Each row was made from one walk, in order. Every step used is in the known rows, and no mark comes twice. Write each row's walk.
Known rows:
rema fafi getep zimi: [ -6  -5  -8 -11 -27 -32  11   1   3  51   9 -11   9  38   5  36   2  42
  36  -4  16  12  -8  13 -13  43 -21  -8  20]
fafi zagir: [  7 -29 -36  18 -10   8 -22  22 -23   6  33  -2  15   6 -10 -10 -33  40
   2  14   4  13   6  -7  32  21  21  36  42]
dizag mosamis: [ -8  33  35  -6   7 -20  11  24 -22 -17  -2  38  42  24 -12 -11  -4  17
  16   7 -10  18  15  -9  16 -32   4  12  15]
rema bigem getep fafi: [-14  10  -9  -9  24  12  11 -36 -20  16 -14  28  -5  54  63 -40  50  13
  18 -26  -4 -41  11  30 -13  40  25  37 -22]
zagir zimi getep: [ 28 -60 -19 -12  15  21  14  11  18  -8 -33  18 -19 -12   9  34 -20  -9
  -1 -79  12  15 -27  12  -1 -14 -11  44  37]
nupu gotus: [-11 -23  13  -8 -21   6 -26  40  -7  20  44  21  -1  42  15  -1 -32  -8
  49 -13  33 -29  39 -24 -23  22  26  28   3]
nupu mosamis: [-24   9 -12 -16  14   4 -29  25  -5 -10  39  17  14  14  -8 -26 -45 -13
  23  14  -6 -13   7  -6   3  19  12  30 -28]
gotus nupu mosamis: [ -1   8 -15 -10  36  -7  -6  18   6  26  33 -16  12  42 -21  -3 -43 -39
   5   8  18 -37 -10  14  -2  58  36  37 -67]
dizag mosamis bigem getep fafi: [ 17  57  51  21  22 -19  20 -37 -42 -64 -17  40  23  -4  10  -6  33 -20
 -24  43 -20 -19  28  20 -17 -32 -14  -5 -30]
rema bigem: [-19   1   9 -25   8   6   9  17 -20  26   2  23  -7  64  21 -53  -4  37
  42 -28 -15 -14   6  -2  16  32  45  42  -2]
zagir zimi getep bigem: [ -1 -39 -30   3  23  18  -2 -22   5  20 -53   6 -37 -14   9   8   4  -1
 -15 -61  19  32 -20  16 -18 -10 -27   0  17]
zimi zagir fafi getep bigem mosamis nupu: [-39  -2  -5  31  31   6 -22   3  23  33 -24 -24 -25 -18 -64  -2  -8  23
  -7   7 -13  18 -22 -14  13 -10 -12 -24 -22]
dizag mosamis nupu: [  9  35  63  14  15  -1  15  20  -4 -19   4  14  46   5 -64 -15  -6  23
  10  13 -12  17   3  -4  15 -46   8   2  -9]
gotus nupu mosamis bigem: [ 17  21  14   1  35 -12   3   7 -14  -6  33 -19  -6  22 -34  -6 -55 -53
  -9  39  -1 -48  -1  14  -8  50  34  27 -90]
fudid zagir zimi getep bigem mosamis: [ 29   7 -21 -24  -7  18  21 -12 -19  16 -31   4 -24 -62 -20  15  18 -21
  19 -24  58   4  16  -2 -26 -24 -46 -20  54]
fafi getep bigem rema fudid zagir zimi: [ 30  10 -11 -13 -53 -14  26  17  10  19 -14 -13 -35  12   7  -1  45   8
  15   9   1  49 -14  38 -20  20 -26 -60   7]
fafi getep bigem: [-35  17 -26  15  32 -29 -28 -11 -41  50  -8  11 -19  23 -23  -3  -4  49
  25  25 -19  31   5  31  -2  36  -6 -41 -27]
bigem mosamis: [-35  19 -19 -58  17  -2   0  40 -14   1   8  62  31 -14  -9   4   0  17
  18  28   0 -19   7 -18  18 -22 -14  28  35]
bigem rema fafi getep zimi: [ -1 -10  -9 -23 -46 -31   8  28  15  15   9   6  14  31  31  52  55  32
  12  28 -13  15 -13  10   8  16  -4 -12  33]
zimi zagir fudid: [-43  -6  26  -5  34 -13   9  -5  26   5  31 -15  24   1   8 -37 -43   6
   8 -69 -30  24   6 -28  43 -56  38  15  -8]
bigem mosamis nupu gotus: [-11   4  21 -29  -9  24 -18  51   3  23  38  37  14 -13 -53   3 -14  -9
  28  33  30 -39  16 -29 -23  -8 -13  16   2]
fafi getep: [ -1  -8 -14  -2  23 -24 -11  28 -27  18  15  26   1  24 -22  28 -29  41
  41   8 -24  12  -2  25  18  31   9   6  -3]
zagir fafi: [ -5 -19  22   6 -23  27  -6  15  47 -26   7 -27  -4  24  17  26 -29  48
  11 -13 -16 -23   4 -39  30 -11  27  48  27]
rema fudid: [-14   2  11 -41 -18  -4  23  24  35 -25  -6   9  34  39  12 -61 -21  -1
  17 -43  -3   4 -17   1  19  16  14   2   5]
nupu mosamis dizag: [-14  26  14 -20  37  13 -29  39  14 -38  25  -9  39  -8 -18 -45 -52   3
   5  18 -17 -15  22   3   5  18  29  14 -54]
bigem getep zimi zagir fafi: [-18  -7 -23   2  21 -14  24 -11   5 -18 -26   8   6 -12  58  13  -1 -10
  -9 -56  27   9   2 -22 -13 -28 -10  16  19]
zimi getep fafi: [-21 -18 -26  16  46  26 -30 -47  10 -11 -38 -12  25 -20   5  14  11 -19
 -10 -35   2 -35 -15   7  25  -2  31  -4   1]
mosamis bigem getep zimi zagir: [ -8  25   1  -5  49 -40  35 -19 -58 -46 -17  35   4 -37  24 -13 -10 -34
 -13 -14   6  11  21   1 -18 -35  -8  -7 -19]
mosamis bigem rema fafi zagir: [ 34 -22  26   9 -60 -10   1  19  -6 -53  39  -5  -2  15   4   3  27  21
 -24  66 -31 -10  14  -1  31   9  16  26  27]
zagir zimi: [ 12 -34  -5 -25  -6  18  27  34  23   2   5  12 -13  15  19  29 -14  31
  17 -47   4  29 -10  10  -6 -28   0  60  35]

Which walk is each row?
[ 18  13  -2  23  33 -15  21 -19   9 -15  -3 -38 -22  -1  10  10 -45 -85
 -44   0  27 -39 -13  -8 -36  35   7  16 -85]	gotus nupu mosamis bigem getep zimi zagir fafi
[ -1  22  14 -15  -6  -3 -21  32 -17 -69  38  25  -5 -10  -2 -14 -15 -37
 -14  76 -49 -21  11  -5   9  -8  19  14 -43]	nupu mosamis bigem rema
[ -1 -42 -39  28 -23  -5 -41 -31  -6   7 -27  -8  -5   5   7 -19  55   2
 -41   9   6   5  -7   5  23  34 -10 -26  33]	zimi getep bigem rema fafi zagir
[-15  -8 -12  38 -19  44 -30 -50  40  27  43 -68  21 -10  23  -1  -9  35
 -30  13 -20  -7  -6 -14  30 -11  29   7  10]	getep fafi zagir fudid
[ 19  63  40   0  13 -41  40 -13 -63 -54 -23  56  22 -19  15  -1   6 -22
 -21  34  -1  11  25  -2 -32 -43 -40 -21  -9]	dizag mosamis bigem getep zimi
[ 34 -67 -47  33 -32  53 -38   8   2  59  -8  -6 -48 -42 -45   5 -11 -27
 -35   2  62  14 -21  -8 -49  27 -59  -2  30]	fafi zagir zimi getep bigem mosamis nupu gotus
[  9  38  75  13 -37 -52  35  -4   1 -18   3  -4  13  -1   4   7  26 -18
 -35  33 -48  43  -7 -17   2 -53 -25 -51 -14]	dizag mosamis bigem rema fafi getep zimi zagir fudid
[ 32  49  60   6  17 -42  32  -2 -62 -72  -6  70  18   2  -3 -16   4 -15
  -8  34 -22  -3  36  11 -14 -28 -26   8 -17]	dizag mosamis bigem getep
[-19 -21 -18 -15 -23 -42  10  30  13  17  -2   3  16  28  23  33  52  10
   9  -4  -9  33 -19   6  17   3   8 -12  25]	bigem rema fafi getep zimi zagir
[  7 -17  45  13  -8  24 -21  34  13  15  49  -6   5  19 -47  -7 -34   3
  41  -7  27 -26  23 -16 -18   3  30  17 -22]	mosamis nupu gotus
[-45  10 -44 -20  47  -3 -34 -27 -34  18 -56  44   5 -39 -19 -22  17 -17
 -18   3  12 -13  -3  -7   4  -3 -36 -39  12]	zimi getep bigem mosamis
[ 11 -51 -30   7  20  47   2 -28  38   2 -43 -18 -12 -19  22  45  12 -14
 -17 -66  15  -1 -35  19  -7 -18   2  32  23]	zagir zimi getep fafi
[  6  34  -5  -8 -35 -31   4   7 -14  10  -8  -9  -8  15  -6 -24  41   9
  23  34 -11  27   4  28   2  32  -5 -83  -7]	fafi getep bigem rema fudid zagir
[-58  15  -1 -13  26 -10  19 -17  21  30   6 -29  31 -27  31 -16 -34  -4
  -5 -61  -1  43  -8 -44  13 -70  18 -23   6]	getep zimi zagir fudid
[-18 -14 -44  36  -1  39 -36 -26   5  17  17 -42  23  -2   8   6   8  32
 -15  28   5  -8  -5   2  25  13  38  19  20]	getep fafi zagir
[-50  22 -17 -11   6 -13 -21   0 -12  -1  -9  16   4  11  26 -17  59  32
 -12  36 -25  20  15   2  20 -27  23 -29   1]	getep bigem rema
[ 44   9   3  -8  -2  32  23 -14  -4  14 -25 -17 -24 -78 -63  11  14 -17
  14 -20  55   5   8   2 -27 -36 -43 -29  36]	fudid zagir zimi getep bigem mosamis nupu
[-35   7 -15   2  30 -29   6  -6  -2  54   6 -18   9 -17   5  16 -43   9
  10 -38 -18  54 -21 -11   5 -21   0 -40 -11]	fafi getep zimi zagir fudid
[ 36  25  38  29 -61  29 -20   8   7  42  32 -48 -45 -22 -66  31 -12  13
  48  54  46 -38  41 -33 -39  25 -26 -46   3]	fudid zagir fafi getep bigem mosamis nupu gotus
[  3 -36 -27  45   9  44 -41 -68  27   9  -1 -52  16 -36   9   4 -15  -9
 -45 -24 -12 -21 -23 -10  31   3  16  -9  14]	zimi getep fafi zagir fudid
[  20   30   -2   18   46   -6    2  -40  -10  -14   19  -19   -5   14
    1    4   -9  -73  -31   43    9  -72    3   41  -32   57   20   21
 -108]	gotus nupu mosamis bigem getep fafi
[ 52   7  30  20 -42   5   9  14   8 -10  29 -49 -20  -1 -23  50 -33  43
  60   8   7 -21  30 -20  18  17  16   3  35]	fudid zagir fafi getep
[ -8  15  28   3 -31 -28  -5  -2  20 -11  45 -27 -15 -10   8  -9 -17 -48
 -26  38 -44  12 -16 -12 -12  -2 -16 -32 -56]	nupu mosamis bigem rema fafi getep zimi zagir fudid
[ 47 -14   6 -15 -42  39  43 -25  58 -22 -34 -52   5 -15  14 -17  10 -51
  12 -80  48  -9 -23  13 -15   3  -2 -19  30]	rema fudid zagir zimi getep fafi
[ 37   6  40 -30 -93  16  33  37  69 -72   9 -35  15  14  34 -10  29  -5
  10  -2  -8 -19   1 -33  33 -15  30  -6  47]	bigem rema fudid zagir fafi
[  4  11  15  13  19 -18  31 -25 -15 -59 -24   1 -16 -32  36   9 -17 -23
 -26 -14   2  -5  14 -24 -15 -35  -9   5  -9]	mosamis bigem getep zimi zagir fafi
[ 28 -37 -41  14 -14  39  17 -25  -6  35  -9   5 -41  45  67 -20  42  18
 -10 -32  16  -7 -11  38 -31  53  -1  64  12]	rema bigem getep fafi zagir zimi
[  1 -38  -9  30 -40   1 -36 -51  24  15  -4 -30  -9  -4  20 -24  39   6
 -55  -3 -17   5  -9  -9  28  12 -18 -37  24]	zimi getep bigem rema fafi zagir fudid
[  4 -42 -34  -5   5  15  -2  -5  16  -2 -54  15 -34 -16  28  23  42  -9
 -34 -37  -2  34 -26  16  -6 -27 -19  -4  26]	zagir zimi getep bigem rema
[-32  34 -20   1  37 -11 -25   3 -31  59 -10  24  -9 -19 -73  -1   9  41
  11  63 -14  18  -9  25  -8  16 -38 -51 -28]	fafi getep bigem mosamis nupu
[-13 -24 -46 -25  22  21  -2  -9   2  28 -57  35 -30 -37   0  14  17 -13
 -24 -33  25  19 -24   6 -24 -19 -57  -1  31]	zagir zimi getep bigem mosamis
[ 28  -4  43  -6 -37 -35   9  23 -10 -43  25  16 -13  29  -5  29  29  23
   5  60 -53 -11   9  22  19  16   8   4  -6]	mosamis bigem rema fafi getep
